Known rows, with every way that one mark hangs from another
zupo{badizi milu pevid{pumu}}: [-42.2  -8.2 -29.3  -9.4  -8.2  -1.3  -7.7  32.2  23.3  15.1 -14.7   8.6
  38.5 -17.1 -20.4   2.3  -1.3  -3.1]
pevid{pumu{badizi milu{zuno{muriz} zupo}}}: [ -0.7  27.1  -6.3  46.9   1.5   9.0  25.0 -21.1  -0.2  20.0  -8.1  -8.7
  -5.5 -19.4 -34.2  29.2  -4.4   8.5]
pumu{milu pevid}: [ 14.7   5.8  -5.2  36.4  10.1  24.7  12.5  -9.6  14.1  29.2 -36.5  12.3
  -6.7 -30.3 -45.1  12.3 -22.5  12.7]
zupo{milu pevid}: [-22.0 -18.9 -12.7  10.7   6.5  10.4 -12.2  13.1  19.0  20.4 -29.8  32.4
  11.1 -10.1 -25.9  -9.0   4.1   0.0]
pevid{pumu{milu{zuno zupo{badizi}}}}: [ -9.0  17.9  -6.6  35.9   1.3   1.7  21.4 -13.6   6.8  16.4  -5.3  -9.5
  -3.7 -27.2 -31.4  19.9   2.9  -7.0]
muriz{zuno}: [-11.5  16.6  15.9  28.2 -21.1   5.1  -5.9 -33.6  12.2  16.6 -35.1  46.6
 -14.8   0.6 -13.5  -1.0  -2.4  14.0]
zupo{badizi{pumu} milu}: [-36.0   5.0 -42.3   2.2   1.3   2.0 -16.4   1.1  13.4  12.5   7.6  14.4
  31.0 -27.8 -15.8  -8.0   0.6   5.8]
pevid{pumu{milu{zuno{muriz} zupo{badizi}}}}: [ -8.4  18.1  -8.8  38.9  -0.4   4.7  20.5 -12.8   9.7  11.8  -9.6  -3.6
  -6.6 -21.0 -26.7  18.9   6.3   1.5]
zupo{badizi milu{zuno}}: [-36.1  -2.5 -27.4  15.2   2.1   2.5  -3.2  -2.8  30.3  18.9  -6.5  13.2
  12.7 -17.0 -31.5  -6.7   6.2   8.3]
milu{zupo{badizi pevid{pumu}}}: [-31.7  -2.0   9.5  11.6   5.2   4.7  22.6   1.5  17.1  -6.1 -13.4   7.6
   7.7 -25.1 -29.3  12.5   5.0  -9.9]
pevid{pumu{badizi milu{zupo}}}: [  4.3  26.8  -2.7  36.3  -2.2   8.6  20.9 -13.8  -4.9  21.1  -4.3  -8.2
   8.1 -26.2 -32.2  30.2 -14.5   0.8]
pumu{badizi milu{zuno} pevid}: [  4.5  17.1 -14.5  44.2  16.5  23.7  28.3 -21.9  13.2  40.5 -27.5  -9.0
  -9.8 -33.6 -63.9  23.8 -30.3  23.0]
zupo{pevid}: [-20.7 -11.0   5.6  12.1   3.2  14.2   1.4  -7.8  15.7   7.1 -40.2  31.2
  -4.0 -13.9 -30.7   2.4   5.5  -3.9]
pumu{badizi{zupo} milu{zuno{muriz}} pevid}: [  4.8  14.4 -32.7  42.7  16.4  25.7  27.7 -31.5   7.6  34.1 -10.8  -9.5
 -12.6 -39.5 -58.5  21.5 -33.6  25.8]
pumu{badizi milu{zuno{muriz} zupo} pevid}: [  6.9  16.0  -4.3  58.5  26.9  26.8  41.0 -24.1  16.4  27.3 -22.8  -4.8
 -19.9 -31.1 -61.2  23.0 -22.9  29.2]
milu{zuno{muriz} zupo{badizi{pumu}}}: [-34.9   8.8  -7.0  37.5  18.7   7.1  21.5 -34.3  15.9  -9.4  -2.2  11.9
 -20.4 -23.2 -29.4   2.3  23.0   8.1]
pumu{milu}: [  9.1   8.0 -10.3  33.4   3.1  16.3   4.7 -19.0  12.3  24.0 -22.4  18.1
  -6.0 -24.9 -30.8   5.5  -6.5   1.8]

Rows
[-19.8 -18.3 -26.8   6.6   6.7  10.0  -9.0  -7.3   6.1  15.8  -3.2  21.4
   8.1 -27.5 -26.1  -7.8  -4.9  -8.2] => badizi{zupo{milu pevid}}
[-13.7   2.1  19.2  54.9  16.7  14.7  22.8 -38.4  15.7  -3.2 -22.7  26.9
 -37.8  -7.6 -33.6   4.0  24.8  10.1] => milu{zuno{muriz} zupo}
[ -4.2  13.4 -25.3  36.0  20.2  14.9   5.2 -27.2  -4.3  26.3 -18.2   1.6
 -14.9 -37.7 -40.1   8.7  -5.5   5.6] => badizi{pumu{milu{zuno} pevid}}
[-23.7   5.8   0.1   8.8  -7.7   8.9   6.5  -0.4   2.8  12.5 -30.6  10.0
  12.1 -13.1 -30.5  21.8  -4.6  -2.0] => zupo{pevid{pumu{badizi}}}
[  5.9  15.2  -1.7  54.0  29.0  23.9  42.1 -24.5  12.6  33.7 -18.4 -13.2
 -16.7 -38.6 -67.1  24.1 -27.2  18.6] => pumu{badizi milu{zuno zupo} pevid}
[-41.3 -17.1 -28.7  -7.1   2.8   5.3  -6.9  23.2  34.2  14.1 -18.2  20.9
  30.2 -19.9 -26.8  -9.6  -1.9   2.3] => zupo{badizi milu pevid}
[ -2.7   4.8  -7.4  48.5  24.5  21.0  34.6 -14.8  28.9  16.9 -24.5   1.5
 -20.6 -33.5 -52.1  10.5  -9.7  19.8] => pumu{milu{zuno{muriz} zupo{badizi}} pevid}
[-19.5  -5.2 -13.0   6.1  -5.3   7.3   0.7 -16.7  -5.9   6.2  -8.1  10.8
   2.1 -27.5 -24.7  10.9  -3.6 -15.5] => badizi{zupo{pevid{pumu}}}
[ 11.3  17.3 -12.8  34.8  10.0  26.8  21.6 -12.6  11.1  36.1 -27.0  -1.0
   5.6 -34.6 -55.4  24.2 -39.5  23.5] => pumu{badizi milu pevid}
[-13.3   0.3 -41.4  14.5  13.6  12.3 -13.8 -19.6 -17.1  18.6  12.6   8.5
   9.9 -41.8 -25.5  -1.4 -14.3   1.8] => badizi{pumu{pevid} zupo{milu}}
[-39.6  -1.5   3.1  28.3  11.1   4.7  28.2 -10.0  23.5  -7.3 -20.0   7.4
 -14.7 -14.5 -32.5  10.1  21.8   2.1] => milu{zuno{muriz} zupo{badizi pevid{pumu}}}
[-14.8  -6.9 -25.6  24.6   5.9   7.9  -6.4 -28.0   2.3  19.7   6.5  15.4
  -5.9 -25.1 -29.4  -5.2   1.5  -3.4] => badizi{zupo{milu{zuno}}}
[-55.1 -10.9 -47.8  -1.9  15.9  -1.8  -8.0   8.8  21.3  17.5  -4.9   6.0
  18.3 -27.8 -29.1 -12.1  10.8  -2.5] => zupo{badizi{pumu} milu{zuno} pevid}
[-48.5  -9.9 -45.9 -11.5   8.9   1.2 -14.0  17.8  19.7  12.7  -4.0  14.0
  33.6 -29.5 -20.6 -11.6   1.4  -1.8] => zupo{badizi{pumu} milu pevid}
[-32.0   7.7  -4.2  38.6  22.2  11.3  25.6 -30.2  16.3  -6.9  -9.5   9.2
 -21.1 -25.6 -36.3   5.5  14.8  14.3] => milu{zuno{muriz} zupo{badizi{pumu{pevid}}}}
[-39.1   3.0 -41.2  13.1  12.7   4.5  -5.7  -2.1  15.7  20.5  -1.8   2.3
  15.4 -30.2 -33.5  -4.0  -0.2  11.9] => zupo{badizi{pumu{pevid}} milu{zuno}}
[-26.1   3.2  12.2  41.5  14.0   9.8  28.5 -19.9  10.4   0.9 -24.5   9.5
 -23.4  -8.7 -37.5  16.4  17.4   6.0] => milu{zuno{muriz} zupo{pevid{pumu{badizi}}}}
[ -1.9  12.7 -17.0  47.7  28.7  17.4  15.8 -29.0  -1.4  16.0 -14.3   4.8
 -22.5 -35.8 -38.2   7.8   0.2  11.0] => badizi{pumu{milu{zuno{muriz} zupo} pevid}}
[ 11.2  14.1 -27.2  29.3  11.6  25.8  22.7 -22.9   2.1  35.1  -5.6  -9.7
   5.5 -48.1 -55.3  22.5 -47.2  16.1] => pumu{badizi{zupo} milu pevid}
[-55.0 -10.1 -50.6   2.0  13.7   0.9  -9.5   8.5  25.0  11.6  -9.6  14.0
  14.9 -21.1 -23.3 -13.2  14.7   7.8] => zupo{badizi{pumu} milu{zuno{muriz}} pevid}
[-16.6   8.7 -15.8  23.2  -0.3   9.9  13.1  -3.3   9.2  20.9 -31.1   2.9
   0.6 -15.3 -34.7  20.3  -2.9   4.9] => zupo{pevid{pumu{badizi milu{zuno{muriz}}}}}
